Each row was made from one small tree. The marks that hang from a mark follow it in brackets, in alphabetical order. Every link used is in the known rows. Write each row's tree.
Known rows
mefutu[sofo]: [ 1.05  2.95 -0.30 -0.80  3.20  2.42  0.59 -0.86  0.87 -0.76  1.28 -1.19
 -1.94  0.00  0.92 -0.24 -1.67 -1.78 -1.52 -2.01 -1.00]
mogi[kole[puna[fuda[mefutu]]]]: [ 3.32  2.27  0.22  0.46  3.80  1.59  0.00 -1.30  0.89  0.02  0.14 -1.54
 -3.37  2.36  1.00 -1.77 -1.41 -0.68 -0.95 -2.69 -1.59]
zoza[vuvi[puna]]: [ 1.16  3.16  0.34 -0.61  4.00  1.74  1.29 -0.14 -1.83 -0.96  0.72 -1.85
 -1.66 -2.76  0.10  0.19 -1.62 -3.35 -1.64 -2.77 -0.21]
mogi[kole[puna]]: [ 1.73  2.43 -0.16 -0.95  3.37  0.86 -0.20 -0.90  0.46 -1.41  0.98 -1.75
 -3.18  1.55  1.54  0.44 -1.47 -2.11 -0.26 -2.69 -1.80]
zoza[vuvi[puna[sofo]]]: [ 1.76  3.74  0.54 -0.58  1.59  2.19  2.38 -0.08 -2.82 -1.29  1.32 -1.76
 -1.93 -1.98  0.16  0.31 -2.21 -2.30 -1.04 -2.72 -0.04]
puna[fuda vuvi]: [ 1.50  3.80  0.04  0.37  4.52  2.57  0.84 -0.41  0.80  0.67  0.76  0.41
 -0.59  0.70  1.13  0.18 -0.84  0.57 -2.63 -2.67 -0.92]
vuvi[puna[sofo]]: [ 2.13  3.46  0.05 -0.07  1.54  2.06  1.46  0.28  0.01 -1.86  1.78 -1.43
 -1.45 -2.71  1.05  0.02 -2.15 -1.48 -1.64 -2.89 -0.39]
fuda[mefutu[sofo]]: [ 2.22  3.63  0.08 -0.53  2.88  2.74  1.35 -1.18 -0.07 -0.49  0.42 -0.88
 -2.41  0.20  0.31 -1.34 -1.85 -2.69 -1.67 -1.54 -1.13]
puna[kole vuvi]: [ 1.22  4.62 -0.43 -1.27  2.89  1.98  2.94  0.09 -0.91  0.46  1.65  1.92
 -2.90  1.65  1.17  1.25 -0.65 -2.17 -1.43 -2.25 -1.19]
mefutu[sofo[puna]]: [ 1.58  0.98  0.42 -0.75  2.97  1.25  0.09 -0.52  1.25 -1.58  1.32 -1.59
 -2.47 -1.67  1.57  0.48 -2.32 -1.45 -1.30 -2.11 -0.86]
puna[kole sofo]: [ 2.20  5.03 -0.65 -0.67  0.94  2.31  3.50  0.87 -0.38 -0.29  2.23 -0.20
 -3.18  1.56  0.88  0.58 -0.97 -1.60 -1.41 -2.54 -1.06]
kole[puna[fuda sofo vuvi]]: [ 2.50  2.47  0.19  0.74  1.52  2.28  1.85 -1.61 -1.40 -0.78  1.70  0.69
 -1.21  2.18  2.00  0.26 -1.94  1.43 -1.81 -3.05 -0.73]
napume[mogi]: [ 0.55  3.87 -0.08 -1.38  3.58  1.80  1.37 -0.58  0.52 -1.07  1.66 -1.33
 -1.93 -0.80 -1.06  0.13 -0.59 -3.49 -2.56 -0.35 -1.61]
kole[puna[vuvi]]: [ 1.39  2.84 -0.09 -0.63  3.26  1.29  1.35 -1.66 -1.60 -1.53  1.17  0.99
 -1.45  0.77  1.81  1.17 -1.61 -1.94 -1.73 -2.41 -1.37]
zoza[vuvi]: [ 0.72  4.81  0.01 -0.99  4.26  1.93  1.87  0.12 -1.70 -0.19  0.35 -1.90
 -1.35  0.04 -0.30  0.75 -0.93 -3.19 -2.03 -2.35 -1.01]
puna[fuda kole]: [ 2.01  3.73 -0.88  0.44  4.26  2.12  1.83  0.75  1.92  1.04  1.45 -0.47
 -2.74  1.42  0.86 -0.36 -0.31 -0.07 -2.59 -3.06 -0.92]
fuda[mefutu[sofo[puna[kole vuvi]]]]: [ 2.85  1.71  0.56 -1.08  1.10  1.88  2.73 -1.28 -1.73 -0.07  1.45  2.17
 -5.05  0.78  1.57  0.14 -2.27 -2.30 -0.37 -1.43 -0.85]
zoza[vuvi[puna[fuda kole sofo]]]: [ 2.40  2.85 -0.08  0.42  1.36  2.71  3.34  0.12 -2.08  0.44  2.10 -0.78
 -3.69  0.19  0.70 -0.41 -1.73 -0.13 -1.04 -3.41  0.43]
mefutu[sofo[puna[fuda kole]]]: [ 2.36  0.01 -0.24  0.22  2.79  1.66  0.98 -0.24  2.09  0.12  1.89 -0.69
 -4.34  0.46  2.05 -0.36 -1.79  0.75 -1.41 -2.83 -0.45]
sofo[puna]: [ 1.87  2.57  0.30 -0.42  4.15  0.56  0.46  0.83  1.61 -1.62  0.87 -1.93
 -1.54 -2.48  1.21  1.06 -1.36 -2.04 -2.46 -2.59 -1.22]
puna[fuda[mefutu] kole sofo vuvi]: [ 3.36  4.96 -0.03  0.44  0.74  3.30  4.12 -0.25 -1.61  1.41  1.48  2.01
 -3.29  3.25  0.84 -0.71 -1.10  0.16 -1.63 -2.33 -0.79]
sofo[puna[kole]]: [ 2.09  2.62 -0.22 -0.71  3.24  0.58  1.93  1.14  1.13 -0.83  1.60 -0.61
 -3.60 -1.05  1.41  1.10 -1.12 -2.22 -1.83 -2.63 -1.19]
napume[mefutu[sofo] mogi]: [ 1.60  1.56 -0.05 -0.75  3.40  2.31  1.35 -1.23  0.08 -1.79  1.85 -0.43
 -4.20  0.23 -0.90 -1.30  0.04 -3.95 -0.18  1.26 -0.90]
kole[puna]: [ 1.74  2.78 -0.33 -0.24  3.74  0.82  0.83 -0.86  0.01 -1.96  1.10 -1.23
 -1.46 -0.17  1.41  0.36 -1.50 -2.30 -2.21 -2.66 -1.44]

Which tree is each row?
[ 2.17  1.76  0.11  0.12  3.37  1.42  1.86  0.35  0.68  0.58  1.59  1.32
 -3.18  0.43  2.04  0.89 -1.04  0.52 -1.87 -2.95 -0.71] | sofo[puna[fuda kole vuvi]]
[ 3.58  3.24  0.58  1.05  1.27  2.51  2.58 -1.91 -2.40 -0.46  0.87  1.03
 -1.71  2.35  1.35 -0.86 -2.17  0.37 -1.99 -2.51 -0.84] | kole[puna[fuda[mefutu] sofo vuvi]]
[ 3.31  1.15 -0.15  0.70  2.34  2.99  1.71 -1.27  0.57  0.45  1.45  0.14
 -4.41 -0.30  1.21 -2.59 -2.21 -0.55 -1.26 -2.53 -0.07] | vuvi[puna[fuda[mefutu[sofo]] kole]]
[ 2.99  2.31  0.63  0.12  3.21  2.01  0.45 -2.05 -0.74  0.43  0.20  0.55
 -3.30  3.23  1.36 -0.94 -1.61 -0.29 -0.43 -2.48 -1.42] | mogi[kole[puna[fuda[mefutu] vuvi]]]
[ 1.43  2.56  0.24 -1.34  2.81  1.27  0.36 -1.69 -1.13 -0.81  1.12  0.43
 -3.18  2.49  1.87  1.27 -1.62 -1.86  0.27 -2.37 -1.65] | mogi[kole[puna[vuvi]]]
[ 3.74  3.34  0.42  1.38  2.03  2.86  1.71 -0.15  0.44 -0.56  0.96 -1.22
 -1.45 -1.98  0.57 -2.10 -2.13  0.10 -2.25 -2.89 -0.23] | vuvi[puna[fuda[mefutu] sofo]]
[ 2.22 -0.76  0.79 -1.46  2.79  1.04 -0.20 -0.97  0.97 -1.97  1.93 -1.34
 -6.58  0.05 -0.22 -0.56 -0.53 -3.52  2.06  1.25 -1.07] | napume[mefutu[sofo[puna]] mogi[kole]]
[ 3.69  4.85 -0.26  0.85  1.35  2.93  3.65  0.49 -0.02  1.10  1.39 -0.05
 -3.31  2.38  0.28 -1.60 -1.00 -0.22 -2.11 -2.63 -0.90] | puna[fuda[mefutu] kole sofo]
[ 2.26  4.26 -0.34  0.20  1.16  3.06  3.42  0.15 -0.72  1.13  2.25  1.67
 -2.85  3.11  1.45  0.39 -0.92  1.14 -1.53 -2.79 -0.64] | puna[fuda kole sofo vuvi]
[ 2.30  3.01  0.07 -0.79  0.95  1.29  0.90 -0.90 -0.59 -1.59  1.63 -1.70
 -3.36  2.43  1.57  0.51 -2.05 -1.20  0.25 -2.68 -1.57] | mogi[kole[puna[sofo]]]
[ 2.79  2.06 -0.03  0.46  1.56  1.83  0.39 -0.98  0.74 -0.58  1.57 -1.81
 -3.16  2.93  1.68 -0.43 -1.82  1.18 -0.29 -3.20 -1.27] | mogi[kole[puna[fuda sofo]]]
[ 1.87  0.94 -0.23 -1.10  2.06  1.22  1.51 -0.15  0.86 -0.77  2.13 -0.35
 -4.66 -0.15  1.92  0.69 -2.01 -1.59 -0.70 -2.17 -0.76] | mefutu[sofo[puna[kole]]]
[ 1.59  2.33  0.32  0.54  4.75  2.25  0.73 -0.22 -0.59 -0.03  0.64 -2.03
 -1.42 -2.15  0.31 -0.69 -1.49 -0.81 -2.18 -3.25  0.09] | zoza[vuvi[puna[fuda]]]
[ 2.83  0.33  0.30  0.08  3.97  1.13  0.37 -0.02  1.22 -2.28  1.06 -0.88
 -3.76 -1.60  1.31 -0.45 -0.80 -2.60  0.07 -0.87 -0.44] | napume[mefutu[sofo[puna]]]
[ 2.71  2.75 -0.01 -0.02  2.13  3.54  2.70 -1.52 -0.92  1.70  1.27  2.27
 -4.01  3.22  1.14 -1.40 -1.47 -0.12 -1.10 -1.92 -0.67] | puna[fuda[mefutu[sofo]] kole vuvi]
[ 3.48  2.49  0.61  0.35  3.14  1.73  2.45 -0.01 -0.24  0.98  0.82  1.57
 -3.72  0.60  1.24 -0.21 -1.22 -0.40 -1.95 -2.48 -0.81] | sofo[puna[fuda[mefutu] kole vuvi]]
[ 2.40  2.07  0.43  0.08  1.13  2.30  0.90 -1.62 -0.88 -0.19  1.66  0.20
 -3.02  3.91  2.06  0.25 -1.98  1.65  0.27 -3.05 -1.13] | mogi[kole[puna[fuda sofo vuvi]]]
[ 1.98  4.25  0.23  0.49  2.08  3.22  1.95 -0.32 -0.28  0.26  1.42  0.49
 -0.82  1.50  1.12  0.29 -1.37  1.35 -2.19 -2.71 -0.69] | puna[fuda sofo vuvi]
[ 2.75  3.04  0.76  0.82  4.47  2.47  1.43 -0.65 -1.40  0.41 -0.16 -1.64
 -1.91 -2.08 -0.34 -1.87 -1.61 -1.82 -2.35 -2.91  0.03] | zoza[vuvi[puna[fuda[mefutu]]]]
[ 2.77  1.63  0.75 -0.41  2.58  1.51  0.83 -0.83  0.37 -1.32  0.57 -1.24
 -2.94 -1.56  0.91 -0.71 -2.37 -2.44 -1.47 -1.64 -0.97] | fuda[mefutu[sofo[puna]]]
[ 2.01  0.13  0.14 -0.11  2.12  2.12  1.60 -0.89  0.50  0.50  2.09  1.48
 -4.22  1.28  2.43  0.34 -1.97  1.04 -0.80 -2.51 -0.43] | mefutu[sofo[puna[fuda kole vuvi]]]
[ 1.88  1.75  0.71  0.39  4.46  1.47  0.37  0.09  1.22 -0.17  0.79 -0.03
 -1.08 -1.09  1.73  0.81 -1.41  0.80 -2.41 -2.75 -0.78] | sofo[puna[fuda vuvi]]
[ 3.81  2.44  0.18  0.69  3.59  1.23  2.07  0.75  1.42  0.49  0.74 -0.53
 -3.69 -0.19  0.95 -0.97 -1.07 -0.74 -2.49 -2.75 -0.96] | sofo[puna[fuda[mefutu] kole]]
[ 2.31  2.77  0.55  0.33  3.02  3.67  1.25 -1.97 -0.47  0.90  0.48  1.14
 -1.94  1.70  0.86 -1.52 -1.78  0.03 -1.70 -1.82 -0.67] | puna[fuda[mefutu[sofo]] vuvi]
[ 2.48  1.71 -0.28  0.48  4.02  1.15  1.35  1.14  2.41  0.21  1.48 -0.96
 -3.31 -0.47  1.67  0.12 -1.01  0.22 -2.43 -3.25 -0.78] | sofo[puna[fuda kole]]
[ 2.74  2.50 -0.24  1.18  2.17  1.92  1.41 -0.93  0.22 -1.18  1.57 -1.32
 -1.41  1.25  1.59 -0.56 -1.92  1.00 -2.36 -3.20 -0.82] | kole[puna[fuda sofo]]
[ 3.84  3.20  0.22  1.45  1.76  2.22  2.12 -1.22 -0.71 -0.95  0.77 -1.08
 -1.87  1.40  0.88 -1.69 -2.06  0.04 -2.45 -2.72 -0.96] | kole[puna[fuda[mefutu] sofo]]
[ 3.53  2.87 -0.20  0.90  3.59  2.24  2.07  0.05  0.88  0.60  1.09 -0.12
 -3.43 -1.19  0.78 -2.02 -1.28 -1.04 -2.30 -2.97 -0.46] | vuvi[puna[fuda[mefutu] kole]]
[ 2.92  2.55 -0.43  0.95  1.32  2.50  2.51  0.40  0.76 -0.07  2.52 -0.41
 -3.19 -0.53  1.53 -0.84 -1.66  0.83 -1.61 -3.45 -0.03] | vuvi[puna[fuda kole sofo]]
[ 2.83  1.61  0.21 -0.85  1.17  1.17  1.63 -1.25 -1.34 -2.72  2.19 -0.87
 -5.68  2.64 -0.28 -0.64 -0.25 -3.41  1.68  0.63 -1.36] | napume[mefutu mogi[kole[puna[sofo]]]]
